What can hang from each mark
Z878: Z156
Z494: Z67 Z556
Z26: Z156 Z713
Z156: Z26 Z878
Z713: Z26 Z67
Z89: Z440 Z878
Z67: Z89 Z494 Z498
Z556: Z494 Z690

Known rows, with every way that one mark hangs from another
[Z713 Z26]: [-1.73  0.37  1.02  0.12  0.59 -0.87  1.13 -0.22  0.62  0.61 -0.61  0.64
  0.63  0.18  0.64 -1.07 -0.49  1.01 -0.92  0.05 -0.03 -0.30  0.03 -0.76
  0.76]
[Z494 Z556]: [-1.27 -0.11  1.02 -0.02 -0.63 -0.75  0.60  0.72 -0.38  0.21 -0.12  0.90
  0.56 -0.57  0.36 -0.17 -1.13  0.03 -0.37 -0.61 -0.08 -0.20 -0.49 -1.68
 -0.11]
[Z556 [Z494 [Z67 [Z89 Z440]]] Z690]: [-0.70  0.18  0.70  0.45  0.21  0.19 -1.16  0.82  0.89 -0.95 -0.23  1.20
  1.56  1.82  2.33  0.66 -0.23  0.83 -0.90  1.03 -0.79  0.46 -1.32 -1.62
  1.04]
[Z89 Z878]: [-0.44  1.21  1.35  0.64 -0.65 -0.93  0.62 -1.07  1.18  0.43 -0.56  0.33
  0.90 -0.74  1.24 -0.82 -1.84 -0.36 -0.87 -0.72 -0.34 -0.44 -0.26 -0.61
  0.60]
[Z156 [Z26 [Z713 [Z67 Z89 [Z494 Z556]]]]]: [-1.85 -0.26  0.42  0.31  0.25 -1.23 -0.50 -1.00  1.81  0.36 -0.54  1.36
  1.58  1.06 -0.49 -2.44  1.24  1.19 -1.09  0.85 -1.83  0.31  0.98 -1.62
  1.18]
[Z494 [Z67 [Z89 Z440 Z878] Z498] [Z556 Z690]]: [-0.52  1.28  0.91  0.74 -1.10  0.32 -0.44  1.36  2.06 -0.76  0.26  0.33
  1.32  1.57  2.70  0.02 -2.10  0.37 -1.30  0.03 -4.38  0.01 -0.99 -2.50
  1.74]
[Z878 [Z156 [Z26 [Z713 Z67]]]]: [-2.21 -1.04  0.84  0.01  1.97 -0.34 -1.04 -4.33  1.95  0.01 -0.49  0.91
  1.00 -0.99  1.04 -2.25  0.56  1.61 -1.40  0.20  0.06  0.42  1.56  0.12
  1.04]
[Z67 [Z89 Z440 Z878] Z494 Z498]: [ 0.85  2.54  0.52  1.49 -1.55 -0.28  0.52  1.23  3.75  0.06 -0.98  0.84
  1.34  2.36  2.27 -1.56 -2.12 -0.62 -1.65 -0.02 -4.15 -0.31 -0.49  0.39
  1.88]
[Z494 [Z67 Z89] Z556]: [-1.08  0.50  1.00  0.04 -0.58 -0.75 -0.53  1.13  0.83 -0.17 -0.18  1.25
  1.10  0.94  0.17  0.22 -1.57  0.63 -0.99  0.16 -3.17 -0.02 -0.18 -2.47
  1.53]
[Z878 [Z156 [Z26 [Z713 [Z67 Z89]]]]]: [-1.62 -0.80  0.69  0.10  1.91 -0.55 -0.95 -4.46  2.83 -0.33 -0.56  1.52
  1.18 -0.36  0.52 -2.34  0.76  2.23 -1.89  0.84 -2.08  0.36  2.08  0.08
  1.75]
[Z26 Z156 [Z713 [Z67 [Z89 Z878] Z494 Z498]]]: [-1.05  1.24  0.76  0.93 -0.77 -1.08 -0.04 -0.37  4.61  0.41 -0.95  0.36
  1.54  1.42  0.95 -2.97  1.98 -0.05 -1.71  0.73 -3.33  0.03  0.12 -0.02
  1.89]
[Z89 Z440 [Z878 [Z156 [Z26 Z713]]]]: [-1.07  0.35  0.86  0.26  0.80 -0.29  0.02 -4.98  3.20 -0.40 -0.52  1.40
  0.91 -1.20  3.15 -2.14 -3.51  0.73 -1.34 -0.47 -1.82 -0.06  1.61  0.18
  1.09]
[Z556 [Z494 [Z67 [Z89 Z878]]] Z690]: [-1.16  1.09  1.35  0.69 -0.30 -0.55 -0.72  0.14  0.67 -0.38 -0.29  0.51
  1.74  0.95  1.94  0.43  0.12  0.33 -0.78  0.44 -0.24  0.00 -1.56 -2.23
  1.25]
[Z494 [Z67 [Z89 Z440]] [Z556 Z690]]: [-0.78  0.11  0.54 -0.03 -0.41  0.06 -0.67  0.88  0.68 -0.89  0.33  1.00
  1.21  1.06  1.57  0.53 -1.69  0.79 -0.89  0.79 -2.86  0.46 -0.51 -3.09
  1.25]
[Z26 [Z156 Z878] [Z713 [Z67 Z89 Z494]]]: [-1.62  0.97  0.30 -0.10  0.19 -1.60 -0.38 -1.69  4.36  0.60 -0.82  1.75
  1.01  1.31 -0.51 -2.88  2.62  0.40 -1.49  1.51 -2.89  0.30  0.63 -0.54
  1.78]
[Z89 Z440 [Z878 Z156]]: [-0.05  1.02  0.82  0.34  0.10  0.00  0.54 -2.47  2.36 -0.36 -0.52  1.41
  0.59 -0.78  2.81 -0.97 -4.28 -0.07 -1.21 -0.50 -1.65 -0.15  0.94 -0.18
  1.28]
[Z67 [Z89 Z440 Z878] [Z494 Z556] Z498]: [ 0.35  2.11  0.47  1.13 -1.98 -0.36  0.94  2.24  2.88 -0.04 -0.64  1.24
  1.16  2.12  1.97 -1.27 -2.86 -0.55 -1.25 -0.23 -4.42 -0.40 -0.43 -1.08
  1.52]
[Z156 [Z26 [Z713 [Z67 [Z89 Z440] Z498]]] Z878]: [-0.93  0.33  0.50  0.66  1.26 -0.16 -1.26 -2.95  5.38 -0.09 -0.42  1.56
  0.97  1.84  1.05 -2.80  1.34  1.94 -2.68  0.46 -4.81  0.10  1.12  1.00
  1.87]
[Z156 [Z26 [Z713 [Z67 Z498]]] Z878]: [-2.27  0.20  0.93  0.52  1.21 -0.50 -1.38 -2.78  3.57  0.74 -0.33  0.45
  0.89  0.87  0.60 -2.74  2.70  1.23 -1.94 -0.35 -1.58 -0.03  0.12  0.82
  0.96]
[Z67 [Z494 Z556] Z498]: [-1.29  1.10  0.64  0.76 -1.52 -0.36  0.38  3.13  0.32  0.65 -0.49  0.37
  0.95  1.55  1.05 -0.82 -0.15 -0.77 -0.48 -0.58 -0.71 -0.20 -1.69 -0.83
  0.19]
[Z89 Z440 Z878]: [ 0.26  1.15  1.05  0.65 -0.61 -0.45  0.62 -1.13  2.07  0.02 -0.50  0.85
  0.83 -0.36  2.23 -0.86 -3.32 -0.41 -1.08 -0.71 -1.41 -0.29  0.24 -0.43
  0.85]
[Z26 Z713]: [-1.19 -0.36  1.19  0.32 -0.65 -0.85 -0.17 -1.42  1.68 -0.10 -0.44  0.09
  1.05 -0.59  1.45 -1.23 -0.09 -0.05 -0.78  0.12 -0.06  0.14 -0.27 -0.26
 -0.20]
[Z713 Z26 [Z67 [Z89 Z878] Z494 Z498]]: [-1.02  2.08  0.75  1.30  0.18 -0.78  0.82  1.10  3.37  1.02 -1.08  0.30
  1.38  2.72  0.44 -2.55  0.98  0.97 -1.93  0.62 -3.18 -0.30  0.25 -0.29
  2.73]
[Z556 Z494]: [-1.19 -0.06  1.18  0.42 -0.06 -0.57  0.07  0.65 -0.21  0.16 -0.68  1.11
  0.94  0.17  1.22 -0.01  0.45  0.03 -0.43 -0.30  2.05 -0.18 -1.32 -0.42
 -0.35]
[Z556 [Z494 [Z67 Z498]] Z690]: [-2.06  0.31  1.19  0.78 -0.07  0.45 -1.49  2.31 -0.24 -0.12 -0.11 -0.47
  1.47  1.70  2.60  0.60  2.14  0.07 -0.58 -0.08  1.29  0.23 -3.02 -1.00
  0.21]

Rows
[-2.99  0.01  0.32 -0.50  0.87 -1.26  1.33  1.54  0.51  1.24 -0.61  1.42
  0.57  0.91 -0.72 -1.98  1.35  0.84 -0.48  0.63  0.03  0.00  0.49 -2.37
  1.32]  [Z713 [Z26 Z156] [Z67 [Z494 Z556]]]
[-0.45  0.53  0.74  0.36  0.73 -0.47  0.11 -5.04  4.05 -0.76 -0.63  2.02
  1.09 -0.63  2.73 -2.20 -3.47  1.39 -1.85  0.21 -3.96 -0.11  2.09  0.03
  1.84]  [Z67 [Z89 Z440 [Z878 [Z156 [Z26 Z713]]]]]
[-1.70  1.34  1.00 -0.06  0.87 -0.68 -0.33 -2.29  1.42 -0.06 -0.31  2.04
  1.02 -0.15  1.05 -0.63 -3.52  1.46 -1.33 -0.51 -3.93 -0.40  1.28 -2.34
  2.64]  [Z494 [Z67 [Z89 [Z878 [Z156 Z26]]]] Z556]
[-2.86  1.72  0.30  0.10  1.21 -0.90  0.57  0.79  3.20  1.71 -0.84  1.14
  0.39  2.43 -0.11 -2.82  3.01  0.77 -1.56  0.49 -1.71 -0.18 -0.32 -0.05
  2.10]  [Z713 [Z26 [Z156 Z878]] [Z67 Z494 Z498]]
[-1.11  0.18  1.19  0.67  0.84 -1.26 -0.47 -3.91  3.31  0.17 -0.60  0.85
  1.55 -0.34  0.37 -2.53  0.47  1.58 -1.83  0.23 -2.36 -0.08  1.62 -0.55
  1.61]  [Z156 [Z26 [Z713 [Z67 [Z89 Z878]]]]]
[-2.22 -0.28  0.85 -0.49  0.75 -1.20 -0.53 -2.78  3.44  0.51 -0.31  1.19
  0.49 -0.34 -0.01 -2.35  2.34  0.49 -1.30  0.53 -1.00  0.19  0.56 -0.46
  0.83]  [Z26 [Z156 Z878] [Z713 Z67]]
[-1.96 -0.98  1.02  0.29  1.31 -0.79 -1.04 -2.96  1.69  0.33 -0.45  0.36
  1.27 -0.42  0.33 -2.21  1.72  1.26 -1.26  0.02  0.27  0.29  0.87 -0.10
  0.53]  [Z156 [Z26 [Z713 Z67]]]
[-0.18  0.64  0.53  0.40  1.98 -0.17 -0.17 -4.18  3.26 -0.29 -0.67  2.28
  0.95 -0.14  1.29 -1.94 -2.51  1.90 -2.20  0.10 -3.47 -0.05  2.56 -0.06
  2.75]  [Z713 [Z67 [Z89 Z440 [Z878 [Z156 Z26]]]]]
[-1.19  0.67  0.36  0.34 -1.25 -0.92  0.58  1.58 -0.63  0.02 -0.14  0.82
  1.27  0.86  0.39 -0.39  0.31 -0.04 -0.28  0.97 -0.46  0.18 -1.25 -2.61
  0.39]  [Z67 Z89 [Z494 [Z556 Z690]]]
[-1.92  1.15  0.27  0.46  0.91 -0.88  0.85  1.73  2.95  0.96 -1.05  1.10
  0.95  2.58 -0.18 -2.49  2.96  1.43 -1.75  1.08 -2.75 -0.04  0.20 -0.15
  2.46]  [Z713 [Z26 Z156] [Z67 Z89 Z494 Z498]]
[-1.32  1.72  0.47  0.44  1.14 -0.92  1.00 -1.43  2.91  0.65 -1.09  1.48
  1.13  1.31  0.55 -2.45 -1.08  1.29 -1.66  1.18 -2.43 -0.05  1.74 -0.95
  3.12]  [Z713 Z26 [Z67 [Z89 [Z878 Z156]] Z494]]
[-0.03  1.56  1.02  0.82 -1.13  0.09 -0.36  1.51  3.13 -0.49 -0.21  1.02
  1.14  1.90  2.18 -0.30 -3.28  0.27 -1.64 -0.49 -5.79 -0.31 -0.17 -1.68
  2.16]  [Z494 [Z67 [Z89 Z440 Z878] Z498] Z556]
[-0.75  0.05  1.10  0.38  0.46 -0.68 -0.23 -3.83  3.77 -0.60 -0.59  0.88
  1.23 -0.58  1.26 -2.18 -0.74  0.95 -1.85  0.90 -2.77  0.20  1.86 -0.53
  1.92]  [Z26 [Z713 [Z67 [Z89 [Z878 Z156]]]]]
[-2.19  0.71  0.53 -0.56  1.92 -1.47  0.88 -1.82  3.26  0.82 -0.61  2.33
  0.20  0.90 -1.29 -2.23  2.04  2.25 -1.92  1.09 -3.16 -0.25  1.37 -0.87
  2.48]  [Z713 [Z26 [Z156 Z878]] [Z67 Z89]]
[-0.72  1.01  0.68  0.66 -0.14 -0.87 -0.29 -2.58  3.92 -0.10 -0.95  0.88
  1.61  0.58  1.27 -2.63 -0.58  0.15 -1.53  1.28 -2.49  0.36  1.41 -0.51
  2.10]  [Z26 [Z713 [Z67 [Z89 [Z878 Z156]] Z494]]]
[-1.01  1.06  0.94  0.90  1.63 -0.15 -0.34 -2.87  2.92  0.11 -0.66  1.21
  1.02  0.41  1.01 -2.04 -0.21  1.81 -2.37 -0.40 -3.51 -0.34  1.28  0.53
  2.64]  [Z713 [Z67 [Z89 [Z878 [Z156 Z26]]] Z498]]
[-2.07 -0.07  1.01 -0.15 -0.40 -0.26 -0.72  1.14 -1.14 -0.05  0.41 -0.09
  1.11  0.00  1.08  0.60 -0.28  0.11 -0.16 -0.01  0.45  0.33 -1.50 -3.18
  0.34]  [Z494 Z67 [Z556 Z690]]
[-2.77  1.41  0.24 -0.41  1.52 -1.45  0.80 -0.32  2.60  1.68 -0.86  1.68
  0.39  1.48 -0.67 -2.66  2.09  0.77 -1.17  0.81 -0.61 -0.07  0.43 -0.86
  1.98]  [Z713 [Z26 [Z156 Z878]] [Z67 Z494]]
[-1.53  0.17  0.87 -0.03 -0.41 -0.50 -0.62  1.00 -0.29 -0.48  0.27  0.56
  1.25  0.61  0.69  0.52 -0.17  0.72 -0.69  0.69 -1.72  0.26 -0.98 -3.28
  1.09]  [Z494 [Z67 Z89] [Z556 Z690]]
[-0.60  1.05  0.73  0.27  1.20 -0.14  0.38 -3.77  1.94 -0.04 -0.58  1.81
  0.62 -1.00  2.55 -1.41 -4.09  0.83 -1.37 -0.95 -1.55 -0.30  1.35  0.10
  1.52]  [Z89 Z440 [Z878 [Z156 Z26]]]
[-2.73  0.47  0.40 -0.11 -0.53 -0.94 -0.30  0.55  3.33  0.84 -0.34  0.98
  0.64  1.54  0.39 -2.69  2.86 -0.25 -0.96  0.33 -1.92  0.12 -0.54 -1.05
  0.78]  [Z26 [Z156 Z878] [Z713 [Z67 [Z494 Z556] Z498]]]
[-1.50  0.50  0.56  0.73 -0.69 -0.21 -0.27  2.86  0.76  0.79 -0.44  0.21
  1.09  1.80  0.29 -1.31  1.29 -0.31 -0.82 -0.27 -0.46  0.10 -1.02 -1.00
  0.72]  [Z713 [Z67 [Z494 Z556] Z498]]
[-1.66  0.59  1.15  0.42 -0.66  0.00 -0.88  2.55  0.74  0.18 -0.10  0.10
  0.92  1.34  1.33  0.12 -0.78 -0.04 -0.89 -0.85 -1.99 -0.12 -1.42 -1.57
  0.87]  [Z494 [Z67 Z498] Z556]
[-1.97 -0.12  0.52  0.03 -0.05 -1.15 -0.37 -0.74  2.46  0.63 -0.79  0.47
  1.24  0.37  0.46 -2.47  2.46 -0.19 -0.72  0.92  0.28  0.51  0.12 -0.54
  0.68]  [Z26 Z156 [Z713 [Z67 Z494]]]
[-0.86 -0.90  0.38  0.12  1.98 -0.06 -0.97 -4.56  3.78 -0.84 -0.54  2.01
  1.15  0.06  1.50 -2.34 -0.81  2.22 -2.13  0.94 -3.17  0.52  2.58  0.23
  1.90]  [Z878 [Z156 [Z26 [Z713 [Z67 [Z89 Z440]]]]]]
[ 0.55  1.51  0.76  0.96 -0.24  0.36  0.49 -1.34  3.85 -0.80 -0.65  1.43
  0.74  0.76  2.87 -1.17 -3.38  0.51 -2.05 -0.23 -4.83 -0.27  0.65  0.68
  2.08]  [Z67 [Z89 Z440 [Z878 Z156]] Z498]
[-2.08 -0.46  0.86  0.00  1.19 -0.53 -0.45 -3.98  1.57 -0.12 -0.51  1.06
  0.87 -1.25  1.78 -1.77 -0.74  1.11 -1.09 -0.16 -0.28  0.08  0.87  0.16
  0.51]  [Z878 [Z156 [Z26 Z713]]]
[-2.51 -0.38  0.78 -0.40  1.88 -1.02  0.89 -0.67  1.27  0.86 -0.59  0.99
  0.45 -0.09 -0.43 -1.83  1.86  1.59 -1.14  0.46 -0.11 -0.01  0.86 -0.96
  1.41]  [Z713 [Z26 Z156] Z67]
[-0.72  1.79  1.52  1.24 -0.58 -0.28 -0.78  1.58  2.42 -0.14 -0.78  0.68
  1.58  2.19  2.02 -0.06 -0.37  0.31 -1.48 -0.39 -2.69 -0.48 -1.43 -0.56
  1.83]  [Z556 [Z494 [Z67 [Z89 Z878] Z498]]]
